Each row was made from one small tree. The marks that hang from a mark follow it in brackets, in alphabetical order. Every link used is in the known rows. Write each row's tree.
Known rows:
soge(rora sizo): [ 75   7  39 -13 -28  -9   2  10  -2 -24   0  -7 -33  -5  15  10  -4 -15
  -4  -5   8  26   3 -23 -59 -25  17  -2   4 -21  -1]
bivo(soge(lifam mikulap pokezi)): [  1   6   4   0  -9 -12  -7  -3 -12 -10   4   8  38  -4 -11 -14  -4   9
  18   9   8  10   2 -26  43  26 -17  -3  14  13 -14]
zugeler(mufom(bivo soge(sizo))): [ 51   5  13   7  -1   8   6  -2  -5  20  10  16   1  15  -9   1   4 -41
  14  -6   5  -2  -4 -25 -39  22  12  19  -3 -37 -21]
zifa(pokezi soge): [  8 -17 -23  -2  22   7   5  12 -22 -22  -8  20  -3  -9  11   0  30  45
  10   8  -6  68  -9   7  11  37  -2   6   3 -30  14]
mufom(bivo soge): [ 43  -4 -22  -2   9   8  18   8 -12  31  13  -5 -28   7  -6  -2  23 -30
   2   5  13  20 -17 -29 -17  -7  21  19  -1 -25 -29]
soge(lifam mikulap): [ 30   4 -35 -10  -3 -13  -5   7 -14  33   4  -5 -36   2   9  -9  -9 -19
  25   8  15  18 -10 -28   5  17   4   1  -4  13  -6]
zugeler(mufom(bivo soge)): [ 42   2   1  11   5   6  10   2 -11  28  11  11 -12  15 -11   3  14 -43
  25   1  -5 -11  -8 -26 -37  35   9  20  -4 -33 -25]
soge(bivo lifam pokezi rora zugeler): [  8   0 -25  15  11   5  -7 -24  53   7   7  -9 -14  -8  -6 -17 -45  12
 -18  13 -12 -27  16  10  15  -1 -25 -13 -20  33   6]
vozo(soge(lifam rora sizo)): [  8   6  -7 -24 -22  -1   6  -4 -20   1  15 -31   3 -18  13  12  23 -22
   0   0  17  30  -2 -28 -18  12  11  -7  -2 -12  -5]
vozo(rora(sizo)): [-38   7  16  -5 -19 -18   5  16  -2 -12   2  -4 -31  23   0   7  39   4
  28  -1 -20   1  -6  11  -2  -8  18   0   3 -16   4]
soge(bivo mikulap pokezi rora(sizo(lifam)) zugeler): [-43   3 -43  10  -3 -14 -19 -16  42   1 -17   4   4  11  -8 -12 -51  23
 -30  -2 -34 -41   8  22  16 -60 -42 -12 -17  62  14]
mufom(soge(bivo lifam(mikulap) rora zugeler)): [ 35  -4  28  12   9   8  13  -6  34  32  13 -23 -76  -8  11   1  -4 -26
 -12  -5  13 -27  -7  -3 -23  15   2   8  -5  11 -14]
soge(lifam): [ 34   4  -2  -2  -3  -7   5   3 -15   5  15  -2 -32   0   7  -9  14 -24
  28  10   1  23   0 -26   8  39  21   4  -3 -15 -10]
vozo(rora(sizo) soge(lifam mikulap zugeler(mufom))): [-108    3  -43  -15  -14  -13   -3    2    3   32    8  -28   15   14
   -1   17   22   -4   12   -8   -7  -21  -10   23   24    7  -17  -10
   -9   19   12]
zugeler(mufom(bivo(soge(lifam mikulap sizo)))): [ 11   8  15   3  -5  -9   0   5  -7  22  10  23  31  18 -18   1  -9 -32
  20   3  10 -14  -1 -27  -8  37  -8   5  -4 -12 -16]
vozo(soge(lifam pokezi rora sizo zugeler(mufom))): [  5   2 -31  -8 -13   7  -8 -20  -1 -13  13 -18  49 -16   3   6  -9  -6
 -10  -4  -4   4  11  -6  -3   4 -18 -10  -4  -4  -2]
mita(soge(bivo mikulap sizo)): [-21   3  24   0  -4   8   0   4   6  32 -14  11  10   7   6  -1 -13 -12
  -1  -3  31   2   3  12  -6 -20  45   8  17   1  25]
mufom(bivo soge(lifam mikulap rora zugeler)): [ 40 -11 -58  -9   5  -4  10  11  18  61  16 -23 -64  -3  -1   2 -23 -40
 -19   6  27   4 -23 -23 -14 -26  -9   7 -16  14 -26]
soge(bivo lifam(mikulap) pokezi rora sizo zugeler): [ 26   3  16   9   2   7 -19 -25  65 -15  10   6   8  -2   5 -20 -73  16
 -43  -5  20 -33  23  14  17 -29 -26 -17 -13  38   0]
mita(soge(bivo lifam pokezi zugeler(mufom))): [-36  -4   1  26  13  14  -3 -18  21  20   3  17  24   2  -8 -10 -23 -13
   8   9  -4 -32  18  28  36  24  24   4   5  -1  13]
soge(bivo mikulap sizo(lifam rora) zugeler(mufom)): [-40  11  33   7  19   5 -24 -10  39  26 -30  31  49  21 -17   6 -50   2
 -33 -26  13 -74   9  35   7 -36 -17  -5 -10  37  31]
sizo(rora): [ 41   3  39   1  18   0  -4  13 -16  -1 -15   2 -25   1 -11  11  25 -15
  21   9  -4 -24  -8  -8   0   6  19   2  17 -20  -2]
zifa(mikulap soge(pokezi)): [ 16  -4 -44  -4  12  14  12   4 -42 -35  -8 -10 -14 -10  -1  -8  20  50
  23   1 -18  37  -3  21  17 -14   5   0  -4 -17 -14]
sizo(lifam rora): [ -7   6  31   0  11 -12  -9  10 -33 -12 -20  21 -10   5 -18  17  31 -24
   8  -2 -11 -43  -6  -2  32  -1  18  -4   4 -10 -13]
soge(zugeler): [ 17  -5   9   9   7  -3   8   9  -5 -16   2  -5   1   5   5   9  10   6
   4  -5 -26   0   7  11 -20  -6   8   6   7  -3  11]
zifa(pokezi soge(bivo rora(sizo) zugeler)): [-39 -19 -11   4  21   3   5   6  27 -12  -9  11 -18  -3   9   0   0  50
 -21   8 -19  37  -4  31  12  14 -23  -2 -11   0  33]
mita(soge(mikulap pokezi rora sizo zugeler)): [ 18  -8  -9   0 -15  -2 -12   4   6  -2 -12   2   8 -10   9   8 -40  -4
 -17  -3   9   3   7  19  -6 -57  18  -2  19   5  14]
lifam(mikulap): [ 43  -1  42   6   3  -8   2  15 -25 -16   7   6 -23  10  13   4  19  -9
  19  -6   3 -22  -3 -15 -13  18  11   4  17   0 -28]
vozo(soge(rora zugeler)): [-14  -4 -19  -9  -6   0  14   5 -20   1   6 -41   9 -16   7  26  36  -6
  -3  -1 -16   0  -4  -4 -33   2  -3  -5   4   2   3]
rora(sizo(lifam)): [-33   7  14  -2 -24 -29   0   5 -30 -34   2  22  -8  24   4  -5  30 -23
  14  -3 -42  10   3 -11  22  -7  19   7  -2 -14  -7]
zifa(soge(pokezi)): [ -3  -6 -25   0   9  13  -1   6 -31 -32  -9   3  16 -11  -2 -15  21  39
  18  14 -10  41  -7   0  -9  17 -15   3   6 -21   4]
bivo(soge(lifam)): [ -5   6  52   1 -12 -13  10   6 -15 -12  13   2  14  -3  -7  -3  26 -11
  23   8   6   9   2 -26  24  49   6   2  13 -10 -10]

Which tree is each row?
[-11  11 -24 -13  -9  15  -3 -27   7   2   8 -21  38 -16   2  -8   2   3
 -11   3  15  13   7 -16   3   4  -4 -11  -7   5   1]
vozo(soge(bivo lifam pokezi rora sizo))
[-18   1 -47  17  26  13 -15 -20  33  13 -18   5  46   9  -9 -18 -43  47
 -14  -3 -14 -29  12  25  13 -33 -29  -3  -2  51  21]
soge(bivo mikulap pokezi zugeler)
[-38   5  -5  -2  17  28  -8 -26  11 -13 -10 -10  88  -5 -10   2   4  31
 -25  -8   0 -16  13  20  16 -20  -6  -7   9   9  20]
vozo(soge(bivo pokezi sizo(rora) zugeler))
[-37   1   0  19  -2 -10 -12 -18  41 -28  -4  10   4  12  -7 -10 -32  18
 -29  -2 -41 -49  17  24  21 -39 -30 -11 -14  39   2]
soge(bivo pokezi rora(sizo(lifam(mikulap))) zugeler)
[-17  10  12 -15 -11  13   9  -9  -2   9   0 -28  23 -10   6  13  27  -2
  -9  -4  13   8   0 -13 -37   0   9  -5   0   0  11]
vozo(soge(bivo rora sizo))
[-11  -1  45   1 -16  -5   0  10 -27 -13  -2  23  11   3  10  10  10 -31
   0 -10  17   1   7   8  11 -14  56   6  21 -23  -1]
mita(soge(sizo(lifam(mikulap))))
[-41  -5  24  -1  15  21   6   6  12 -13 -11   3  27  -2   1 -10   0  43
 -17  -3  11  22   1  27 -26  -1 -12   4  -2  -4  37]
zifa(soge(bivo sizo zugeler))
[ 72   0 -15   2  -8 -13 -13  -6   0 -16  17  -4 -46 -13   7 -11 -23 -14
  10  14   1 -10   2 -30  14  13 -15 -12  -3   8 -41]
soge(lifam(mikulap) pokezi rora)
[ -3   5  85   4  -5  -7  -5   0  12 -18   6  16  46   1 -13   5  -9 -12
  -3  -4  13 -22  11  -2  26  29  -8  -1  15  -9   5]
bivo(soge(lifam sizo(rora) zugeler(mufom)))
[ 30  -2 -11   4   7   6  10  -5  34  54   3 -28 -75 -10   8  -2 -15 -23
 -10  -3  15 -11 -12  -6 -27  -2  -4   8 -10  21   0]
mufom(soge(bivo lifam mikulap rora zugeler))
[-23   6  86   8 -15 -13  -1   4  -7 -41   4  27  71   9  -9  13   4  -2
  -9 -21   0 -30  16   5  12  13 -10   0  14  -1  -4]
bivo(soge(sizo(lifam(mikulap)) zugeler(mufom)))
[-15  -2  37  10  -6   1  14   9   6  29  -6  -8 -42  -5   4  11  12 -28
  11  13   7 -15  -1   6 -21   7  45   4  12  -8  11]
mita(soge(bivo rora))
[  0   3  35  22   8   1   8  -3  44  24  -3 -10 -28   5  -6  12 -17  -9
  -4  -2 -22 -57   9  16 -54  14 -16  -2 -15  19  17]
soge(bivo rora zugeler(mufom))
[ 10 -11 -29 -11   5  -1  20  18 -18  -4   4 -33 -73 -19   7   7   3  20
   5   3  -6  23  -9  25   3  -7  -2  -7 -20   0  -7]
zifa(mikulap soge(lifam rora zugeler))
[ -3 -18 -51 -16   4 -15  -6  14  -4   4  -3  10 -54 -10  17  -6  -6  23
   1  16   4  67 -19  -5  24  25 -23  -4 -11  -4  11]
zifa(pokezi soge(lifam mikulap rora(sizo)))
[ 33  11  23  19   0  15  -4 -24   1  -3  -1  25  19   9  -7  -7   2 -20
  15 -15 -10 -19  10  -7 -25  25   8  15  -2 -27 -11]
zugeler(mufom(soge(bivo pokezi sizo(lifam))))
[ -5  -9 -35  -8   7  14 -13   5  -9 -27 -17   7  45  -9   3 -14 -24  55
 -14  -3   6  39  -3  20 -10 -33 -33   0   6   3  23]
zifa(soge(mikulap pokezi sizo zugeler))
[-54   9  -1 -23 -16   7   8   4 -16  -3   1 -29  39   0   2  24  53  17
   8 -14  16  13  -6  12 -16  -9  16  -8   7 -16  10]
vozo(rora soge(sizo))
[-18  -5  35   3 -24 -22   5  18 -20  -1   1   5 -46   1  10  15  16 -45
  10   6  -6 -13  -4   0   3  -7  42   3  16 -14  -9]
mita(soge(rora(sizo(lifam(mikulap)))))
[-18   1  10  -3   4  -5  -4   5  -2 -17   2  24  74  12 -29   0 -10   4
 -24   3   8 -12   5  -5  43 -28 -11  -4   3   2 -15]
mufom(bivo(soge(pokezi sizo(lifam rora) zugeler)))
[-23   7 -52  -7   1  10  -1 -14  -6  23  -9 -31  28 -13  -2   3  12  15
   1   5   0  -6  -6 -13 -14  -3 -19 -10   0  28   1]
vozo(soge(bivo mikulap pokezi rora))
[ 11  -7 -45  -9   0   1  -7  15 -22  -8 -15 -11 -19 -19   0  -9  -3  33
  11  15   1  32 -19  -8 -31  -6 -35  -5   1   3   1]
zifa(soge(mikulap pokezi rora))
[ 51  -7 -32   0  11  14  -4 -12  18   6  23  11  15   5  -2 -18 -34 -14
 -33  -6  28  10   0 -10  28 -34  -3   9  -5  -5 -34]
mufom(bivo soge(lifam(mikulap) pokezi sizo zugeler))
[-29   5  27   1 -22 -30  -4   8 -29 -38   5  27 -12  26   8  -4  26 -24
   9  -7 -33  -9   2 -10  29  -4  15   5   2  -4 -17]
rora(sizo(lifam(mikulap)))
[ 20  -1  -2 -17   0  12  16  14 -38 -29  -8 -10 -21  -6   9   0  17  37
  11  -9   5  50  -4  20  -8 -22  20   2  -4 -26  -1]
zifa(mikulap soge(sizo))
[-29 -12 -46  -4  32  10  -3   1   9  27 -10  19 -11  -6   8 -16  -4  44
   1  12  20  51 -12  10  36  46 -15   0 -13   7  24]
zifa(pokezi soge(bivo lifam mikulap))
